In the rows, zero is written as 128.
Known rows, with every step that occurs
kufam-fanefod-tedu-selo: [118  70  95  84  85 187  90  82 121 127 148 127 108 190 173  66 159  85
 150 104 149 108 186 108 113 145 138 156 126  83 141 117  76 218]
pabu-gilaz-dodu: [141  65 115 124  85 128  87  99  94 123 103 135 183 124 182  91 144 161
 124 158  74 124 158  97 116 161 135  79 150 147 113 110 140 130]
lovevut-kilan: [138  98  92 113  66 147 128 130 151 136 111 139 163 142 201 107 138 117
 103 110 142 165 141  76 143 132 114 143 131 125 121 121  97 161]
fanefod-kufam-selo-lele: [130 164 131  98 102 135 130 110 157 109  79 136 169 133 140 118 171 135
  87 158 136 117 152  98 115  80 121 128 142 143 110 168 110 151]
lovevut-vivob-lele-sokeve: [139 139  84 113 120 150 109 163 157 152 104 133 171 144 146 135 140 141
 146  90 182 145 104  88 178 112 101 137 107 108 127 149  66 134]
fanefod-tedu-selo-lele: [105  93 101  93 108 183  83  72 141 110 147 109 145 202 136  90 124 114
  95 130 153 111 154 115 104 132 146 179 141 130 131 118  79 162]
gilaz-dodu-vivob-lele-selo-kufam-fanefod: [163 112 148 131 134 118 132  95  88 120 116 109 105  63 141  88 151 145
 117 113 129 188 114 115 171 119 143  65 110 118 163 124 111 185]
kilan-lovevut-vivob-lele-selo-kufam-fanefod: [172 142 136 114 129 167 145  97 126 157 122 149 104  88 129 119 139  95
  99  64 195 167 152 121 199 103 138  59 122 105 171 179 110 186]
fanefod-kufam-selo-lele-sokeve-dodu-gilaz-pabu: [140 102 153 155  89  80 128 167 115 105 106 135 204 163 143 108 210 165
  86 120  94  94 139 121 101 112  47 134 157 110  80 144 142 100]
selo-kufam-fanefod: [188 124  79 129  57 139 119 113 142 140  79 148 111  96 187 111 163 137
 117 113 140 142 170  92 145 142 178  98 158 132 148 139  91 217]
lovevut-vivob-lele-dizag: [147 129  80 106 110 147 118 165 157 168 125 160 152 113 128 122 143 129
 135  76 177 163 125  96 180 115 100 137 107 106 147 137  59 117]
tedu-fanefod-kufam-selo-lele-sokeve-lovevut-vivob: [109 197 109 108 100 104 172 122 170 123  56 136 130 116 132 141 171  88
 157 129 148 113 160 139 175  59  62 149 142 101 120 200 122 126]
kilan-lovevut-vivob-lele-sokeve-dodu-gilaz: [147  79 119 139 114 121  86 158 120 171 114 172 156 139 121 110 143 148
 108  52 151 133 115 123 164 137  69 101 106  98 131 168 134  64]
zepuz-pabu-gilaz-dodu-vivob-lele: [147  88 125 131 114  96  68 126  90 146 136 146 164  70 150 112 175 170
 121 142 113 151  97 108 129 150 127  70  95 130 145 112 117 102]
tedu-fanefod-kufam-selo-lele-dizag: [113 184 103 104  81 104 165 142 142 149  75 130 135 112 108 112 180 120
 117 127 127 115 171 137 156  81  61 172 130 119 140 161  90 135]
zepuz-pabu-gilaz: [160  86  86 139  66 134  88 128 109 153 118 163 174 121 173 121 182 142
 113 128 128 103 151  92 107 160 138  97 132 143 128 126 100 150]
pabu-gilaz-dodu-vivob-lele: [141  94 119 116 131 117  71 103 101 144 124 142 155  88 158 105 143 183
 129 151  95 150 109  98 129 137 133  64  99 134 156 101 122 107]
lele-vivob: [160  74  85 109  73 117 135 137 168 154  87 144 185 152 198 115 153 116
 118 104 148 128 122  94 140 143 145 131 132 110 101  96  74 151]
dodu-vivob-lele: [161 122  84 110 123 131  85 115 155 164 113 150 136 101 160 124 145 153
 119 119 164 154  95  76 130 115 145 112  81 125 177 105  67 146]
dodu-vivob-lele-dizag: [157 128  67 115 120 113 100 152 141 177 138 151 132  99 129 116 152 150
 124  90 160 154  99  98 146 109 115 131  88 121 186 110  50 118]
dizag-lele-selo-kufam: [192 127 133 168 102 172 171  85 134 112  83 113 128 148 142 109 126 121
  79 117 157 125 124 107 135 119 150 102 169 179 139 130 102 204]
dodu-gilaz: [165  62 100 140  87 135  89 124 119 140  88 159 151 124 165 118 147 161
  91 109 111 104 128  58 111 136 104 118 122 133 128 105 102 160]
kilan-lovevut-vivob: [165  94  92 102  77 137 117 116 175 145 118 156 163 116 169 132 124  92
 102  92 163 140 144  84 162 113 132  96 135 102 146 151 115 144]
dodu-sokeve-lovevut-vivob-lele-selo-kufam-fanefod: [156 154 137 130 119 152 144  78 126 127 133 189 101  67 174 104 158  96
 136  71 203 141 143 124 199 117 142  68 129 121 176 182 132 203]
sokeve-dodu: [161  61  84 129  53 131  99 115 145 148  91 158 164 154 193  74 153 140
 128 124 123 139 164 105 113 175 150 126 136 130 120 113 107 126]
pabu-gilaz-dodu-sokeve: [125  72 129 126  67 114  83  99  87 106 133 154 199 110 202  83 154 164
 120 141  92  98 138  99 141 166 123  80 152 147 134 124 166 150]
gilaz-dodu-vivob-lele-sokeve-lovevut-kilan: [123 119 118 127 132  85 106 133 118 126 138 131 148 103 168 100 135 125
 135 108 133 192  87 121 161 111  96 115 118 136 135 140 126  78]
tedu-fanefod-kufam: [152 141  81 121  45 119 142 106 151 144  64 150 131 117 187 117 163 126
 150 156 143  94 168  99 136 128  89 148 101 122 157 105 106 200]
zepuz-pabu: [164  82  84 137  57 119  95 137 140 142 111 150 176 120 177 116 171 124
 105 116 157 124 132  84 120 152 142 134 130 135 123 123  81 162]
gilaz-dodu: [145  62 115 124  75 113  94 111 124 111  98 121 185 122 187  87 132 142
 115 144 102 144 139  88 129 152 138 112 147 142 109 108 119 142]
zepuz-pabu-gilaz-dodu-sokeve-lele: [121  81 151 146  46 100  77 112  84 105 161 181 207  90 178  72 160 147
 107 119 113  83 103 139 147 148 135  78 133 181 111 157 161 111]
pabu-gilaz-dodu-sokeve-lovevut-vivob: [132  76 130 123  77 110  99  80 114  96 137 184 177  85 208 100 148 121
 150 130 108 114 149 107 163 151 123  58 161 128 130 152 192 123]
pabu-gilaz-dodu-vivob-lele-selo: [131  85 151 125 163 137 108  88  68 133 141 115 155 108 135  92 143 163
 123 138  99 152 109 109 134 127 106  61  86 130 156  97 127 122]
kilan-lovevut-vivob-lele-selo-kufam-fanefod-tedu: [154 102 153  97 120 207 138  84 117 146 139 130  92 112 113 105 145  97
 121  68 200 144 172 139 177 111 126 101 138  86 172 161 101 188]
kufam-fanefod-tedu-selo-lele: [ 96  97 108  76  98 190  87  70 140 129 145 116 115 191 148  74 144 105
 119 108 153 115 180 114 119 127 160 164 131  98 135 141  67 185]

Rows
[124 127 117  97 116 143 106 110 151 134  85 124 174 136 143 111 152 134
  76 129 123 141 143  93 122  94 145 132 153 139 111 160  81 128] : kufam-selo-lele
[145 108 100 114 100 126  98 148 150 176 122 157 171 152 140 101 139 122
 131  68 179 151 128 138 173 139 112 110 117 104 137 177 115  70] : kilan-lovevut-vivob-lele-sokeve-dodu
[147 101  89 123  79 136 124 100 153 138 114 171 143 129 212 104 139  93
 114 112 144 156 158  96 126 131 132 126 146 147 128 134 120 132] : sokeve-lovevut-kilan
[118 122 118 128 142  98 100 124  89 139 144 142 145 106 166 106 146 145
 146 120 104 173 105 131 148 122  94  82 119 143 138 141 149  64] : pabu-gilaz-dodu-vivob-lele-sokeve-lovevut-kilan
[ 90 116  96  98 114 167  88  77 127 127 151 121 110 204 140  76 148  82
 146  95 162  92 180 146 113 118 155 167 154 119 132 176  83 149] : kufam-fanefod-tedu-selo-lele-sokeve-lovevut
[120 153  72 133 130 120  89  93 138 120 132 134 153 190 144 106 121  93
 100 118 153 110 134 126 121 118 153 146 144 169 127 170 102 124] : tedu-selo-lele-sokeve-lovevut
[165  94  81 123  85 172  93  82 115  87 135 121 111 170 151 100 138 109
 106 140 153 117 162 121 111 161 140 163 166 135 141 102 102 221] : fanefod-tedu-selo-kufam
[170  83  96 111  48 180 108  97 134 129  98 128  97 124 172  96 168 141
 139 116 146 119 188 110 124 147 162 137 176 111 147 124  82 220] : selo-kufam-fanefod-tedu
[125 148  90 128 125 137 105 141 133 159 120 159 150 150 173 110 140 114
 128  92 174 152 122 122 145 122 106 142 128 158 131 158  99 100] : vivob-lele-sokeve-lovevut-kilan
[123 135  85 111 114 143  90  86 149 123 128 129 160 177 151 103 119 112
  74 129 149 135 136  97 123 127 162 140 124 147 131 137  86 159] : tedu-selo-lele
[157  96 102 156  67 140 125 135 158 148  84 129 166 204 164  78 146 137
 136  99 140 116 126 124 124 150 135 133 157 148 110 149  96 113] : dizag-lele-sokeve-dodu
[124 172 115 103 100 119 143 147 144 123 102 137 163 131 107 110 179 132
  92 126 135 120 157 115 129  75  93 151 149 138 117 172  94 123] : fanefod-kufam-selo-lele-dizag
[144 111 134 104 148 170 129 100 137 157 136 144 157 127 126 118 119  92
  94  74 193 149 128 106 173 101 107  89  96 113 159 153 104 136] : kilan-lovevut-vivob-lele-selo
[ 91 102  92  85  97 174 106 108 128 140 169 117 112 188 114  66 150  98
 124  76 152 118 185 135 134 123 132 183 139  97 145 146  51 157] : kufam-fanefod-tedu-selo-lele-dizag
[118 158 125  89  83  97 185 129 172 150  44 128 161 129 154 125 184 105
 116 134 138 114 144 139 161  87  87 155 122  91  99 139  96 147] : tedu-fanefod-kufam-selo-lele-vivob
[164  60 129 152 105  96  91 170 121 165 149 168 191 137 154 123 162 136
  99  51 144 125 112 121 152 143  55  97 124  83 131 136 134  69] : kilan-lovevut-vivob-lele-sokeve-dodu-gilaz-pabu
[159  75  62 137  63  94 108 147 148 143 110 127 155 151 169  93 162 148
 148 107 125 145 115 107 134 145 122 131 122 100 135 120  92 119] : lele-sokeve-dodu-vivob
[113 139 104 107 120 129 112 146 139 130  85  98 184 161 126 115 156 138
  93 114 128 129 127 108 136  90 121 152 163 137  98 179  73 118] : kufam-selo-lele-sokeve
[129 105  84 133  71 119 102 138 154 147  92 125 187 180 148  88 142 166
 114 111 132 133 139 126 131 149 149 151 148 142 103 157  90  88] : selo-lele-sokeve-dodu
[154 111  69 130  89 126 122 131 167 127 101 151 157 136 174 132 141  97
 159  98 158 127 142  94 154 114 120 123 149 116 122 161 100 129] : lele-sokeve-lovevut-vivob
[115 176 121  98  86 120 149 104 154 133  51 128 139 116 143 121 172 124
 114 158 129 112 166 121 141  84  89 153 123 124 131 156 104 162] : tedu-fanefod-kufam-selo-lele
[137 147  81 124 130 114 112 140 145 157 136 151 128 118 168 125 144 116
 133  90 172 173  92 109 151 100 104 129 103 130 160 145  93 102] : dodu-vivob-lele-sokeve-lovevut-kilan
[129  68 127 123  56 100  89 107 117  95 126 142 202 109 206  78 142 146
 110 132 119 117 119  89 154 157 126 118 149 139 129 124 146 164] : gilaz-dodu-sokeve
[130  63 133 142  45  93  77 120  77 108 148 160 209  91 194  89 183 152
 109 133 109  97 125 108 141 179 119  85 149 141 123 139 161 145] : zepuz-pabu-gilaz-dodu-sokeve
[148 130  77 120 113 140  95 151 129 179 124 158 154 126 133 102 150 146
 117  91 163 137 131 106 138 133 118 146 110 149 158 126  58 114] : vivob-lele-dizag
[115  90 146 130  65 122  82  90  95 107 146 174 199 105 185  65 131 158
 118 127  97  84 115 132 149 132 140  73 135 183 120 143 166 118] : pabu-gilaz-dodu-sokeve-lele
[177 144 113 128 132 146 137  99 117 151 113 132  84  79 141 109 160 138
 118  94 166 171 117 102 163 106 152  80  95 115 187 129  74 211] : dodu-vivob-lele-selo-kufam-fanefod
[162 132 131 157  75 144 142  84 113  94 138 157 157 108 155  88 125 127
  81  97 167 100 100 135 170 110 143 104 142 192 147 147 129 200] : dodu-sokeve-lele-selo-kufam
[172 138  72 127  81 137 110  93 121 120 113 145  97 135 181  98 154  97
 111 113 148 143 167 104 147 149 169 103 141 124 149 142 101 239] : tedu-selo-kufam-fanefod
[122  65 156 136  43  76 111 135 102 123 153 179 230 105 190  78 173 129
 114  98 122  87  79 156 169 149 133  81 130 152  78 140 152  98] : zepuz-pabu-gilaz-dodu-sokeve-lele-vivob
[178 127 119 158  92 160 148  87 120 111 107 138 142 123 136  95 116 124
  88 113 147 125 121 134 144 102 153 102 140 194 129 133 104 177] : sokeve-lele-selo-kufam
[109 131 131 137  80  88 141 145 106 136  43 133 139 146 115  95 191 166
 120 121  90  95 151 149 140 110  29 158 122 107 102 166 135 106] : tedu-fanefod-kufam-selo-lele-sokeve-dodu-gilaz
[167  93 114 126  81 139 156 123 191 160  74 138 176 176 188 114 142 108
 112  98 161 116 102 100 136 125 157 120 143 130  99 114  72 147] : dizag-lele-vivob
[134 126  79 119  87 129 116 139 156 156 114 133 171 135 125 109 135 149
  85 100 141 135 142 101 139 115 141 154 146 150 136 144  60 109] : selo-lele-dizag
